Each row comes from the steps of one path. Every step used is in the known rows, and no mark comes twice. Write the path behind each row, first mark first.
In the rows, zero is written as 128.
Known rows
l/n/v/u/d/a: [123  83 118 144 173 141 126 141 125 185 132 139 145 113  87 120 113 152
 130 139 120 144 124 141 102 157 143 132  81 153 137  75  96 115 172 112
 153 165 108 122 117  70 120 144 124]
c/m/s/a/x/u/p: [105 134 122 116 143 140 133 154 120 201 109 126 134 142 116 128 103 164
 126  91 123 163 121  89 133 117 131 104 132 117 134 132 166 188 131 138
 122 185 122 122 147 128 112 133 124]
f/l/n/v: [136 193 126 126 154 148 119 141 132 147 135 145 138 127 120 128 123 136
 126 167 130 144 113 133 115 136 125 139  94 139 129  63 129 142 152 129
 150 164  70 117 143  64 121 128 123]
m/s/a: [113 133 121 128 123 182 119 125 131 128 135 139 146 134 138 144 127 138
 127  86 109 142 131 144 122 128 135 117 125 121 133  92 131 123 121 129
 136 166 118 115 124 134 117 127 124]
n/v/m/s/a: [113 137 125 129 145 200 116 143 132 171 140 148 144 131 136 149 127 144
 122 114 121 142 118 157 107 133 141 112 133 123 136  68 138 132 151 129
 133 155 110 113 145 118 111 137 118]
s/a: [115 111 122 122 129 185 127 126 134 128 142 111 142 127 137 144 127 121
 130 103 118 134 120 128 121 124 131 123 148 134 133  89 124 115 131 144
 138 128 109 121 119 127 118 133 127]
m/s: [125 148 127 132 124 131 121 126 126 126 122 163 131 135 131 126 125 147
 123 106 118 134 140 143 129 132 134 121 104 108 128 133 133 137 122 113
 123 167 136 124 129 133 123 121 125]
p/a/s: [111 145 123 122 146 131 111 128 122  87 131 142 136 137 122 152 135 132
 133 112 127 120 135 106 111 148 136 124 177 142 131 144 113 150 135 129
 130 155 141 131 142 136 115 123 130]
u/s/a/x/m: [120 125 129 120 110 147 126 152 121 207 142 138 120 143 140 155 122 118
 132 106 119 142 112 132 111 103 138 107 123 144 146 118 116 134 159 137
 133 149 133 132 151 162 132 140 124]
v/m/s: [123 132 128 135 133 129 119 136 122 153 129 174 136 132 138 142 130 155
 123 112 129 134 136 151 119 139 140 115 105 113 133 147 135 143 138 112
 114 160 148 121 152 134 122 129 122]
d/m/s/a/v/u: [111 128 124 142 139 177 114 134 129 178 130  92 156 127 115 129 117 120
 130  75 128 169 112 150 116 144 141 126 140 145 143 100 144 109 196 137
 130 173 147 125  95 125 104 126 123]
r/h/k: [127 203 129 138 149 120 136 117 130  91 111 151 151 143 134 140 122 114
 128 130 140 135 112 135 129 101 148 125 113 137 123 122 122 129 127 132
 110 141 113 126 130 129 129 123 116]
x/u/s: [117  99 129 146 149 128 122 139 118 151 122 131 123 131 129 143 137 145
 128 110 121 137 123 138 127 107 135 121 137  90 136 156 137 138 130 122
 129 135 140 129 115 127 133 126 122]
m/s/a/v/u: [110 124 128 148 137 179 112 143 129 155 132 101 163 125 124 120 129 122
 132  61 127 160 113 157 107 145 140 122 142 138 138  88 131 102 168 139
 134 168 135 129 115 120 112 128 124]
s/a/k: [116 144 130 125 121 191 120 128 129 139 138 129 132 144 118 143 123 132
 131 118 120 118 125 114 107 115 127 119 166 138 136  80 118 120 162 144
 135 121 103 122 116 117 129 130 131]
n/v/m/s: [125 153 130 136 147 151 120 147 126 173 129 174 132 132 127 136 124 151
 119 140 133 137 127 158 115 138 143 117 104 114 131 104 144 146 152 113
 123 156 130 120 156 118 118 131 118]
d/a: [131  97 125 128 140 131 134 116 127 133 124 133 137 113 111 120 124 137
 128  97 112 124 138 144 114 125 126 133 133 138 133 101 113 129 143 121
 133 129 109 131 118 123 124 135 122]
m/s/a/k: [113 166 129 129 115 192 113 127 127 131 131 154 135 149 119 145 121 153
 128 104 113 123 133 128 112 120 132 114 144 123 136  81 128 125 153 129
 131 151 108 118 123 123 126 124 127]
v/u/s/a: [111  96 119 145 138 177 119 133 121 148 141 106 146 127 130 156 138 116
 132  90 112 146 119 140 119 125 149 121 148 133 149 117 124 106 153 125
 137 155 124 123  99 132 116 127 118]
v/u/p/m/s/a: [108 101 118 132 134 169 125 136 126 143 134 127 157 140 123 133 125 131
 128 120 112 163 126 129 138 140 139 113 115 146 140 130 155 140 133 125
 122 193 108 118 111 128 108 135 130]
x/u/s/a/k: [107 116 129 140 135 188 115 138 123 158 133 129 130 147 120 151 127 145
 130 110 112 122 122 122 105  98 133 113 173 106 143  99 128 125 163 140
 138 124 116 124 106 118 135 127 124]
s/a/x/u/d/m: [103  65 118 123 139 151 131 134 122 240 130  99 124 138 110 134  90 149
 132 134 127 155  97 112 124 109 139 117 117 121 147 136 136 137 185 145
 128 157 149 117 109 118 124 142 136]
x/u: [116  92 132 135 137 126 132 138 125 132 120 131 133 134 125 118 121 144
 128 109 135 133 114 135 122 122 127 124 144 101 127 139 128 125 136 140
 127 109 151 132 130 116 132 130 132]
u/d/n/v: [121  74 123 137 159 136 123 147 126 182 137 135 120 119 114 117 113 139
 124 186 135 142 119 136 122 119 136 124 105 125 130  51 134 124 152 115
 154 152 112 119 139  89 140 146 134]
u/s: [128 131 124 138 139 128 120 132 121 145 128 131 119 127 133 150 141 131
 128 120 114 129 135 129 133 113 137 124 122 115 139 145 135 139 123 113
 128 149 119 125 114 134 129 124 118]
c/m/s/a/x/u/d: [ 94  96 120 126 132 142 127 155 117 216 123 140 128 142 117 124 105 161
 130 121 125 152 110 115 119 117 148 102  85 104 141 127 147 150 163 137
 132 185 150 117 145 120 124 142 133]
f/l/n/v/u/p: [130 150 123 134 171 141 123 154 124 177 121 114 151 124 106 119 121 146
 125 149 135 167 105 112 126 158 131 138 112 152 133 100 133 149 146 119
 136 192  86 120 134  61 112 127 118]
n/v/m: [128 130 132 130 157 153 124 152 129 181 135 135 129 123 126 137 127 132
 123 162 143 131 114 144 109 131 135 124 131 133 131  90 137 139 160 129
 128 119 124 125 158 109 124 139 120]
l/n/v: [136 200 126 130 159 140 128 139 138 143 138 145 130 129 117 141 115 141
 128 163 130 133 131 120 117 143 125 129 101 143 121  77 124 138 130 126
 152 140  84 122 136  86 122 131 124]
d/a/x/u/p: [120  92 127 123 158 116 142 146 120 201 105 119 133 122 100 107 104 173
 127  88 119 145 119 105 124 113 117 120 147 123 134 130 125 178 133 127
 122 160 107 134 141 122 132 141 124]
h/k: [129 175 123 132 131 121 133 133 133 104 119 145 144 141 137 127 126 142
 128 115 131 132 124 125 132 100 147 127 123 133 125 104 109 118 123 129
 116 124 108 124 116 138 125 124 123]
v/u: [123 109 128 142 129 125 129 136 120 136 128 119 142 127 113 119 125 118
 131 117 138 141 118 138 122 146 141 131 137 139 135 141 117 105 159 122
 126 136 153 132 120 123 121 124 127]
l/n/v/u/s/a/k: [119 188 126 147 152 195 111 144 125 163 144 134 138 141 105 164 123 139
 133 132 114 131 126 117 100 128 143 118 145 146 145  58 118 120 182 125
 152 153  79 119 103  88 124 125 119]
u/d/n: [118  34 118 137 146 110 124 134 121 158 137 143 126 120 127 117 117 143
 129 161 129 146 133 130 127 121 134 120  97 124 134 100 124 111 137 115
 148 162 142 121 131 110 146 144 139]
l/n/v/u: [131 168 127 143 157 131 126 144 130 148 136 131 142 127 103 132 114 129
 129 149 140 144 119 130 112 158 139 131 107 155 131  97 111 115 161 121
 147 145 112 126 125  82 119 126 124]
p/a/v: [117 121 127 137 149 148 112 133 132 155 129 108 134 122 124 115 150 120
 133  93 130 143 127 131 102 140 128 126 179 140 127  86 132 127 135 151
 138 127 129 134 145 129 128 140 134]
u/s/a: [115 114 119 131 138 180 120 128 128 147 141 114 134 129 143 161 141 124
 130 104 106 136 127 133 122 113 138 120 146 123 142 105 133 124 129 128
 140 148 105 119 105 136 122 128 119]

Write each row's path
[103 119 129 127 135 154 127 149 119 200 131 145 146 139 130 136 106 164
 131  77 127 142 110 144 102 114 137 105 147 107 142 130 124 146 163 143
 120 159 135 126 158 140 130 139 131] -> v/m/s/a/x/u
[113 117 123 145 153 192 117 142 125 172 141 104 141 126 120 155 134 115
 129 116 117 147 108 146 114 124 149 122 149 132 146  76 133 114 163 123
 143 153 105 121 105 119 113 131 115] -> n/v/u/s/a
[117 108 125 125 143 111 137 140 119 186 115 163 137 136 101 112 105 172
 127 118 106 148 137 122 133 115 126 111  99 125 137 166 153 189 137 120
 114 199 101 129 134 132 126 142 134] -> d/a/x/u/p/m/s
[123 150 131 140 144 146 112 146 128 171 125 156 143 124 137 128 134 148
 127  94 133 142 127 160 110 138 133 115 111 117 131 121 145 144 151 125
 119 166 144 126 154 127 125 133 123] -> a/v/m/s
[111 115 122 127 132 187 119 133 128 147 141 155 151 133 145 155 131 146
 127  93 118 141 128 151 110 135 141 112 129 123 138 103 132 127 138 129
 127 156 127 114 140 133 115 133 122] -> v/m/s/a
[106  80 122 139 149 180 121 137 125 151 137 116 140 131 140 156 136 133
 130  89 111 140 114 141 118 106 135 115 152 102 141 117 132 125 131 137
 139 134 120 122 109 129 126 130 121] -> x/u/s/a
[125 135 133 143 144 139 125 146 125 159 128 115 136 126 103 115 120 114
 126 146 141 142 107 144 120 143 144 133 137 142 132  94 130 111 171 123
 133 134 130 131 127 102 117 127 122] -> n/v/u
[113 168 124 125 137 186 114 144 135 144 124 116 145 130 135 127 126 118
 128  81 122 154 127 131 120 130 132 116 121 134 132  74 163 140 154 147
 140 159 127 124 129 125 107 130 121] -> c/m/s/a/v
[112  87 127 139 147 169 120 161 127 188 121 116 157 133 127 127 127 130
 126  66 130 177 105 142 117 154 130 113 133 146 134 104 135 128 149 138
 129 177 143 130 138 125 110 137 119] -> x/m/s/a/v/u/p
[119  84 126 120 149 110 143 144 121 188 121 128 134 132 101 109 107 152
 132 145 116 145 125 104 135 106 118 117 119 147 137 160 153 182 147 136
 114 159  95 136 130 121 132 149 137] -> d/a/x/u/p/m
[130 182 126 136 158 142 117 145 131 163 136 187 138 133 128 147 119 162
 123 144 131 139 136 142 110 150 137 117  80 126 129 102 130 151 141 111
 133 167 113 116 154  98 119 129 118] -> l/n/v/m/s
[114 155 124 121 122 158 126 143 122 202 138 148 140 134 132 143 111 152
 131  91 117 137 125 135 107 117 141 106 130 133 145 112 129 154 157 130
 120 184 118 122 157 150 124 137 126] -> v/m/s/a/x
[114  47 128 144 164 151 122 147 129 193 119 111 146 108 110  99 125 147
 132  86 124 142 111 156 100 123 124 126 121 117 132  90 122 121 163 144
 139 138 132 134 124  95 135 151 130] -> x/u/d/a/v
[118  97 118 127 157 137 124 125 125 153 120 124 127 129 117 134 145 142
 126 116 123 151 137  95 124 151 128 124 181 137 129 116 134 153  93 130
 129 144 122 125 147 130 119 137 130] -> u/p/a
[106 132 125 123 124 148 130 133 123 202 126 125 136 143 115 137  88 157
 129  87 121 151 112 124 120 105 136 112 143 110 141 134 139 148 171 141
 125 170 142 124 119 141 121 130 132] -> d/m/s/a/x/u
[122  99 126 127 113 112 127 145 115 219 122 189 125 138 115 118 110 159
 126 106 115 141 125 153 109 123 139 108  63 133 139 123 109 142 159 112
 124 187 152 129 162 142 131 145 129] -> u/d/a/x/m/s
[129 141 135 114 100 102 133 150 121 191 131 151 116 146 128 125 110 121
 130 125 136 134 113 129 114 114 130 113 110 148 135 137 112 138 156 135
 123 130 149 140 169 156 137 139 132] -> a/x/m
[125  85 126 143 169 137 125 146 125 179 112  89 155 107 101 105 124 139
 129  77 125 159 120 127 120 150 125 132 146 154 133 107 130 141 151 127
 127 163 118 137 118 106 116 137 120] -> d/a/v/u/p
[103  83 121 127 139 176 127 136 129 141 131 139 151 145 132 138 122 152
 127 120 110 157 121 128 139 125 127 108 123 119 135 131 163 153 115 143
 126 173 109 117 120 124 114 139 133] -> x/u/p/m/s/a
[127  97 130 134 160 150 121 141 130 180 131 126 147 107 125 119 133 135
 130  86 130 135 125 156  93 131 124 125 139 149 136  92 125 134 179 139
 127 125 121 135 145 116 126 145 120] -> d/a/v/m
[120 110 127 115 126 110 130 148 118 209 126 151 117 147 118 136 123 133
 128 117 133 152 120 102 110 131 130 109 150 159 135 128 116 156 127 140
 126 141 143 138 183 153 131 147 133] -> u/p/a/x/m
[110 108 132 143 127 171 115 154 128 166 135 123 159 135 129 125 128 113
 130  63 133 167 101 171 100 147 138 116 124 148 138  97 124  89 179 146
 134 153 160 133 133 131 113 135 126] -> x/m/s/a/v/u
[132 169 128 127 165 154 117 151 128 172 142 153 142 124 128 137 129 140
 126 170 141 143 112 140 102 139 132 132  99 146 135  84 128 146 171 129
 140 149  94 118 158  70 121 137 120] -> f/l/n/v/m
[107  59 117 139 148 172 119 135 128 225 133  70 140 123 109 129 111 118
 133 125 133 170  97 130 121 140 145 129 114 149 147 111 138 101 204 142
 132 161 156 119  87 104 112 137 131] -> s/a/v/u/d/m
[114  91 122 132 154 168 126 149 131 165 135  80 155 128 118 120 132 112
 134 135 126 166 110 118 130 137 126 120 133 170 138 125 165 143 152 151
 122 164 101 129 113 115 115 144 134] -> s/a/v/u/p/m
[114 109 126 124 112 177 121 134 132 135 140 163 140 146 147 149 126 129
 125  88 117 147 120 158 115 132 133 110 113 131 133  95 123 115 135 135
 137 144 142 120 142 143 116 133 124] -> x/m/s/a
[116 135 127 130 139 194 119 139 141 156 137  85 152 117 138 128 133 116
 134  82 125 146 113 144 108 125 122 122 154 141 132  69 138 118 147 158
 142 133 109 128 124 123 122 137 128] -> s/a/v
[121 107 125 136 146 127 133 149 115 252 123 118 131 116  81 100  99 147
 131 134 121 137 108 136 104 123 148 124 106 152 146  88 108 134 198 115
 132 182 114 131 145 106 130 146 128] -> n/v/u/d/a/x
[123 173 123 123 125 119 124 133 123 126 116 165 122 141 122 134 123 132
 121 126 125 144 147 119 139 134 141 119  88 123 127 135 166 159 138 115
 125 162 148 122 133 130 108 120 121] -> c/m/s
[117 171 120 116 118 154 127 123 125 206 131 124 127 139 118 141  93 142
 131 100 111 147 126 115 125 111 138 115 124 139 146 117 143 155 166 130
 123 192 118 119 118 151 117 127 130] -> d/m/s/a/x
[117 105 128 137 157 155 111 141 128 182 135 121 141 119 131 126 150 128
 132 109 141 143 125 142  91 145 135 119 172 143 135 106 131 132 156 147
 127 121 141 132 168 128 129 147 130] -> p/a/v/m
[109 119 119 128 163 126 113 141 116 118 122 123 145 134 108 148 131 139
 131  98 132 145 128  90 118 167 141 125 183 152 133 157 114 163 131 124
 123 181 142 131 137 128 104 122 124] -> v/u/p/a/s
